What can hang from each mark:
pevi: fubup
nosel: pevi
zifa: fubup
ropim: fubup
fubup: gilun pevi pude zifa
kepa: gilun kenuf pevi
gilun: kepa
mema: gilun
pude: fubup
kenuf: kepa

Known rows, with every way that one mark hangs from another:
pevi[fubup[gilun pude]]: [-0.107 -0.252 -1.179 -1.461  1.599 -0.738 -1.453 -0.719  0.424 -3.813
  1.799  1.662  3.210 -1.971  2.047 -1.259 -0.087 -0.594 -0.920  0.709
 -5.311  2.890  1.048]
fubup[pevi zifa]: [-1.439 -0.837 -1.806 -2.824  2.598  1.312 -1.100  0.632  1.415  0.245
  0.193  2.020  4.497 -1.391  1.021  2.071 -1.728  1.258 -1.894 -1.727
  1.171 -0.471  0.826]
kenuf[kepa[pevi[fubup]]]: [-1.316 -0.281 -2.882 -2.952  1.051 -2.377 -1.414  2.350  2.629 -4.407
  3.124  1.003  1.504 -0.119  2.496 -2.809  1.632  2.813  0.389 -2.267
  1.234  2.198 -6.436]
mema[gilun[kepa[kenuf]]]: [-1.554  3.526 -1.231 -2.295  3.188  1.456 -1.005  1.787  1.801 -3.066
 -0.047  0.386  0.129 -1.218  1.301 -0.075  1.147  0.758 -1.258 -2.493
  7.684 -1.275 -2.173]
kepa[gilun kenuf pevi[fubup[zifa]]]: [-5.009 -1.445 -4.198 -6.356  2.434  2.171 -0.981  2.576  1.489 -0.004
  3.761  1.257  2.064 -0.416  5.422 -0.921  2.786  1.035  1.609 -3.964
  4.446  7.064 -7.329]
pude[fubup[pevi]]: [ 0.128  0.682 -0.197 -1.658  1.091  1.291 -0.585 -0.055 -0.544 -5.959
 -0.697  1.103  3.597 -0.319  2.897 -1.026  0.512  1.951 -1.170  0.170
 -2.342 -0.467  0.390]
ropim[fubup[pude zifa]]: [-3.155 -5.885 -0.661 -1.199  1.126  1.186 -0.592 -0.555  3.399  3.168
 -0.316  3.081  4.729 -3.203  0.529  4.330 -0.366 -0.185 -2.207 -0.730
 -3.744  3.818  1.598]
zifa[fubup[pevi pude]]: [ 1.236 -2.941 -3.085 -1.026  0.460 -0.553 -1.662 -0.767  2.231 -1.977
 -2.887  2.616  4.847 -2.029  2.395  0.131 -2.257  0.329 -1.662 -0.715
 -5.562 -1.553  3.114]
nosel[pevi[fubup[gilun]]]: [-1.369  0.181 -5.402 -1.094 -0.122  0.004 -1.434 -0.003  0.453 -3.799
  4.580  0.377  2.568 -1.413  2.421 -1.438  0.879  2.028  0.912  1.472
 -1.246  5.333 -0.983]
gilun[kepa[kenuf pevi[fubup[zifa]]]]: [-4.258 -0.610 -0.133 -5.393  4.399  2.399 -1.857  4.445  6.002 -1.475
  2.510  1.439  1.598 -1.264  3.668 -1.407  1.609  0.830  0.454 -3.182
  0.951  5.697 -3.415]
zifa[fubup]: [ 0.306 -1.224 -3.911  1.876  0.448  1.467 -0.736 -1.330  3.292 -0.972
 -1.715  2.101  2.570 -0.941  2.517  1.468 -0.078  2.076 -1.054 -1.971
 -1.300 -0.752 -0.594]
pevi[fubup]: [-2.007  1.828 -2.288 -0.325  1.564 -0.351 -0.943 -0.374  0.497 -2.114
  1.896  0.050  1.791 -0.141  2.060 -0.409  1.712  1.442  0.266 -0.814
  0.031  5.402 -2.038]
kepa[gilun kenuf pevi]: [-2.517 -0.482 -5.893 -3.694  0.170  2.261 -1.200  1.338 -1.122 -0.986
  1.551  0.772  1.939 -0.271  4.818 -0.671  2.503  1.383  2.276 -4.113
  5.770  0.837 -7.439]
fubup[zifa]: [-2.290 -1.074 -1.904 -1.041  3.170  3.230 -0.823 -0.272  3.144  1.492
  0.596  2.427  3.075 -1.552  1.126  3.998 -0.481  1.665 -1.658 -2.460
  1.558  0.813 -0.673]
gilun[kepa[kenuf]]: [-1.104  1.932 -1.133 -1.035  2.845  1.701 -1.754  2.194  2.616 -2.220
 -0.769  0.727  0.595 -1.823  2.060 -0.975  0.854  0.473  0.273 -2.073
  4.817 -0.097 -1.455]
fubup[gilun pevi]: [ 1.455  1.241 -2.435 -0.617  0.922 -0.470 -1.335 -0.335 -1.984 -3.695
  0.686  1.183  4.114 -1.356  1.293 -0.914 -1.924  0.780 -1.219  0.109
 -0.822 -4.563  0.759]
kenuf[kepa[gilun pevi[fubup]]]: [-1.837 -1.266 -4.600 -4.945  0.302 -1.298 -0.576  1.674  1.126 -4.669
  3.426  0.498  1.527 -0.127  4.320 -3.647  3.101  3.027  1.524 -3.816
  5.000  1.319 -8.591]
gilun[kepa[pevi[fubup[pude zifa]]]]: [-3.751 -3.749  0.991 -6.459  4.077  2.723 -1.912  2.186  7.588 -2.024
  1.675  2.355  3.600 -2.285  2.650  0.084  0.654  0.542 -0.451 -2.933
 -5.859  3.187  0.656]
kepa[pevi[fubup[pude zifa]]]: [-3.955 -3.464 -1.228 -5.284  2.977  2.007 -1.741  1.168  4.575 -0.146
  2.488  2.782  4.453 -1.467  2.838  1.693  0.471  0.551 -0.676 -2.352
 -6.161  5.826 -1.286]
nosel[pevi[fubup[pude]]]: [-2.711 -2.097 -5.366 -2.668 -0.150 -0.232 -2.263  0.213  2.283 -2.453
  2.383  0.617  3.430 -1.720  2.118 -0.320  1.079  1.060  1.325  0.678
 -2.289  8.533  0.660]
ropim[fubup[gilun]]: [-0.543 -1.819 -1.774  2.411 -1.143 -0.321 -0.090 -1.234 -0.361 -0.746
  0.958  1.329  3.076 -2.111  1.066  1.021  0.407  0.835 -1.118  0.606
 -2.513 -0.042 -1.002]
fubup[gilun pevi pude]: [ 1.834 -0.994 -1.838 -2.055  1.138 -0.965 -1.879 -0.206 -1.209 -3.699
 -0.283  2.253  4.989 -2.403  1.285 -0.556 -2.685 -0.669 -1.617  0.527
 -4.094 -3.781  3.270]

Rows:
[-3.005  1.745 -1.330 -3.670  2.402  0.232 -2.103  3.656  3.516 -3.703
  1.832 -0.163  0.760 -0.785  3.910 -3.395  2.616  0.781  1.834 -2.548
  0.702  4.944 -4.316]  gilun[kepa[kenuf pevi[fubup]]]
[ 1.581  0.757  0.304 -1.346  1.007  1.423 -0.339 -0.349 -1.510 -7.396
  0.325  1.762  3.894 -0.934  2.929 -1.504 -0.497  1.303 -1.812  1.407
 -4.188 -2.741  1.200]  pude[fubup[gilun pevi]]
[ 2.945 -2.934 -2.584 -0.773  0.272 -0.549 -1.498 -0.938  1.390 -3.441
 -2.028  3.230  5.039 -2.752  2.514 -0.916 -3.453 -0.196 -2.181  0.364
 -6.902 -4.066  3.983]  zifa[fubup[gilun pevi pude]]
[ 0.648 -1.745 -2.189 -1.019  1.394  2.477 -1.726  2.081  5.335 -3.592
 -0.506  2.606  1.600 -2.235  4.467 -2.128 -0.609  0.900 -0.171 -2.220
 -3.032 -3.763 -2.095]  zifa[fubup[gilun[kepa[kenuf pevi]]]]
[-1.156 -1.891 -4.982 -2.225 -0.115 -0.429 -1.855 -0.021  1.443 -3.933
  3.489  1.364  3.678 -2.492  2.101 -1.090 -0.066  0.563  0.426  1.774
 -4.446  5.589  1.380]  nosel[pevi[fubup[gilun pude]]]
[-1.294 -3.544 -0.851 -0.980  0.513  0.041 -0.092  0.148  0.222  0.407
  1.432  2.195  5.054 -2.640  0.700  1.528 -1.912  0.416 -2.725  0.452
 -2.175 -0.710  1.318]  ropim[fubup[gilun pevi zifa]]
[-0.962 -2.095 -5.237 -3.981  0.036  0.713 -0.488  0.961  1.340 -3.217
  1.658  1.438  2.042 -0.666  3.473 -1.442  1.780  3.385  0.889 -4.534
  6.373 -4.317 -7.882]  kenuf[kepa[gilun pevi]]
[ 2.478 -0.896 -0.748 -0.577  1.304  0.916 -1.090  0.065  3.739 -5.594
 -1.865  1.951  3.178 -2.599  2.312 -2.224 -2.295  1.292 -1.803 -0.679
 -3.514 -6.970  3.437]  zifa[fubup[gilun[kepa] pevi]]
[-1.291 -1.194  1.085 -3.257  2.791  3.288 -0.139  0.798  1.942 -3.332
 -0.208  2.588  4.184 -0.885  2.918  1.502 -0.465  1.972 -2.330 -0.626
 -2.092  0.682  1.102]  pude[fubup[pevi zifa]]
[ 0.329 -3.615 -1.497 -0.685 -1.041 -2.744 -1.097 -0.732 -1.371 -1.919
 -0.112  1.699  5.424 -3.060  1.026 -0.327 -1.675 -1.049 -1.788  1.605
 -6.193 -1.101  2.975]  ropim[fubup[gilun pevi pude]]
[-2.216 -3.735 -1.004 -4.814  2.793  1.683 -1.516  0.711  3.887 -1.675
  3.363  3.303  4.749 -2.111  2.937  0.762 -0.754  0.039 -1.254 -1.197
 -7.882  3.210 -0.301]  kepa[pevi[fubup[gilun pude zifa]]]
[-1.297 -3.393 -1.140 -4.451  2.975  0.970 -1.834  0.618  2.142  0.496
 -0.678  3.074  5.530 -2.346  0.990  2.213 -2.552 -0.168 -2.207 -1.227
 -1.998 -0.496  3.322]  fubup[pevi pude zifa]
[-1.989  0.549  1.115 -3.353  4.822  1.594 -1.418  3.279  4.330 -2.547
  2.405  1.802  0.876 -2.464  2.640 -1.756 -0.034 -0.355 -1.093 -0.926
  1.793  3.609 -0.341]  pevi[fubup[gilun[kepa[kenuf]] zifa]]
[ 0.437  1.857 -0.627 -0.759  2.742  1.814 -1.759  1.675  1.756 -3.619
  0.174  1.294  0.697 -2.328  2.086 -1.628 -0.242  0.009 -0.395 -0.950
  2.795 -2.905 -0.771]  fubup[gilun[kepa[kenuf]]]
[-2.593 -1.836 -1.868 -3.773  2.310  3.026 -1.372  1.513  6.145 -3.362
  4.324  1.521  2.431 -2.991  1.872 -0.648 -0.027  2.081 -0.100  0.152
 -0.344  3.690  1.557]  nosel[pevi[fubup[gilun[kepa] zifa]]]
[-3.288 -3.366 -3.274 -6.579  2.227  0.550 -0.442  2.353  3.231 -2.170
  4.100  1.947  1.967 -0.754  4.219 -1.567  2.063  3.100  0.279 -4.398
  5.164  2.136 -7.734]  kenuf[kepa[gilun pevi[fubup[zifa]]]]
[-3.344  3.031 -1.684 -4.903  2.417  0.168 -1.341  3.259  2.475 -4.586
  2.575 -0.475  0.308 -0.365  3.082 -2.193  2.986  1.303  0.335 -2.766
  3.773  3.659 -4.930]  mema[gilun[kepa[kenuf pevi[fubup]]]]
[-2.487 -5.887 -0.724 -2.752  0.869 -0.859 -0.972  0.510  1.616  1.902
 -0.627  2.507  5.955 -3.146  0.657  2.573 -1.758 -0.505 -2.403 -0.179
 -3.870  2.255  3.036]  ropim[fubup[pevi pude zifa]]
[ 0.253 -3.230 -0.851 -3.901  3.031  0.891 -1.774  0.079  1.331 -1.014
  0.167  3.712  5.750 -2.905  1.054  1.236 -3.686 -0.592 -2.886 -0.130
 -3.662 -2.984  3.943]  fubup[gilun pevi pude zifa]
[ 0.460 -3.202  1.855 -5.137  4.212  2.051 -1.935  1.167  4.106 -3.122
 -0.405  3.391  5.060 -3.938  0.931  0.126 -3.499 -0.632 -2.776 -0.640
 -3.817 -5.497  5.869]  fubup[gilun[kepa] pevi pude zifa]
[-2.446 -3.921 -3.619 -3.974  1.654  1.514 -1.780  0.627  3.827 -1.475
  4.076  2.837  4.341 -3.009  1.921  1.222 -1.107  0.609 -0.827  1.144
 -3.737  6.334  2.091]  nosel[pevi[fubup[gilun pude zifa]]]
[ 0.388 -2.500 -1.748 -3.890  1.157 -2.689 -1.798  1.844  2.578 -5.547
  2.984  2.555  2.908 -1.748  2.785 -3.137 -0.440  0.809 -0.696 -0.663
 -3.759  0.008 -3.320]  kenuf[kepa[pevi[fubup[gilun pude]]]]
[-1.060 -3.085  3.018 -4.235  3.462  6.530 -0.357  1.310  6.627 -6.311
  1.411  3.805  3.116 -2.175  3.846  0.287  0.489  2.339 -2.054 -1.773
 -6.626 -3.816 -0.106]  pude[fubup[gilun[kepa[pevi]] zifa]]
[-0.214 -1.734  3.669 -2.564  4.243  6.010  0.049  0.383  5.685 -5.886
  0.441  3.412  2.390 -2.522  2.864  0.538 -0.079  1.631 -2.831 -0.660
 -3.415 -3.085  2.023]  pude[fubup[gilun[kepa] zifa]]
[-4.516  0.322  0.043 -6.252  3.939  2.947 -0.485  1.707  6.093 -2.961
  3.376  1.126  2.117 -0.928  2.019  1.328  1.834  2.472 -1.588 -3.727
 -0.165  1.911 -2.583]  mema[gilun[kepa[pevi[fubup[zifa]]]]]
[-0.736 -1.254  1.094 -1.978  4.138  4.329 -0.711  0.427  5.181 -2.011
  0.809  2.964  2.439 -3.096  1.117  1.589 -1.391  1.190 -2.373 -1.902
 -0.471 -4.563  1.970]  fubup[gilun[kepa] zifa]
[ 0.449 -1.451  1.486 -3.121  2.841  3.437 -0.038  0.471  1.179 -4.937
  0.930  3.182  4.572 -1.615  2.838  1.051 -1.437  1.310 -3.224  0.603
 -3.676 -2.067  1.936]  pude[fubup[gilun pevi zifa]]
[-1.894  1.336 -2.028 -3.547  1.947  3.004 -0.794  0.405  3.271 -4.020
  1.165  0.602  1.993 -0.777  1.613  1.524  1.673  2.779 -0.958 -3.789
  1.342 -4.251 -2.807]  mema[gilun[kepa[pevi]]]
[ 2.156 -3.297 -2.552  0.808  0.564  1.145 -1.028 -1.886  3.312 -2.122
 -1.697  3.632  3.811 -2.925  2.507  0.655 -2.000  0.102 -2.071 -0.222
 -6.824 -3.091  2.445]  zifa[fubup[gilun pude]]
[-1.836  0.785 -1.954 -2.761  2.274  2.424 -2.178  3.044  3.509 -2.486
  0.275  0.913  1.236 -1.365  3.054 -1.372  1.426  1.101  1.117 -3.319
  1.754 -0.874 -3.480]  gilun[kepa[kenuf pevi]]
[-1.430 -2.452  0.168 -3.183  3.631  0.828 -1.110 -0.006  3.010 -1.416
  2.468  3.190  3.917 -2.544  1.832  0.883 -1.127 -0.648 -2.130  0.032
 -5.280  3.714  1.987]  pevi[fubup[gilun pude zifa]]
[ 0.385 -1.668  4.010 -4.247  3.925  4.309 -0.266  1.380  4.109 -7.020
  0.276  2.967  3.569 -2.463  2.797 -0.878 -1.350  1.325 -3.047 -0.002
 -3.777 -4.305  3.504]  pude[fubup[gilun[kepa] pevi zifa]]
[-0.934 -5.849 -0.203 -2.386  0.790 -0.526 -0.885  0.049  0.982  0.597
  0.325  3.224  6.327 -3.708  0.772  1.596 -2.658 -1.055 -3.110  1.122
 -5.728 -0.388  3.783]  ropim[fubup[gilun pevi pude zifa]]
[ 0.042 -1.611 -0.701 -3.808  2.479  1.609 -2.663  2.603  3.659 -3.887
  0.404  2.493  2.720 -3.034  2.857 -2.005 -0.751 -0.876  0.128 -1.729
 -3.589 -3.327 -0.447]  fubup[gilun[kepa[kenuf pevi]] pude]
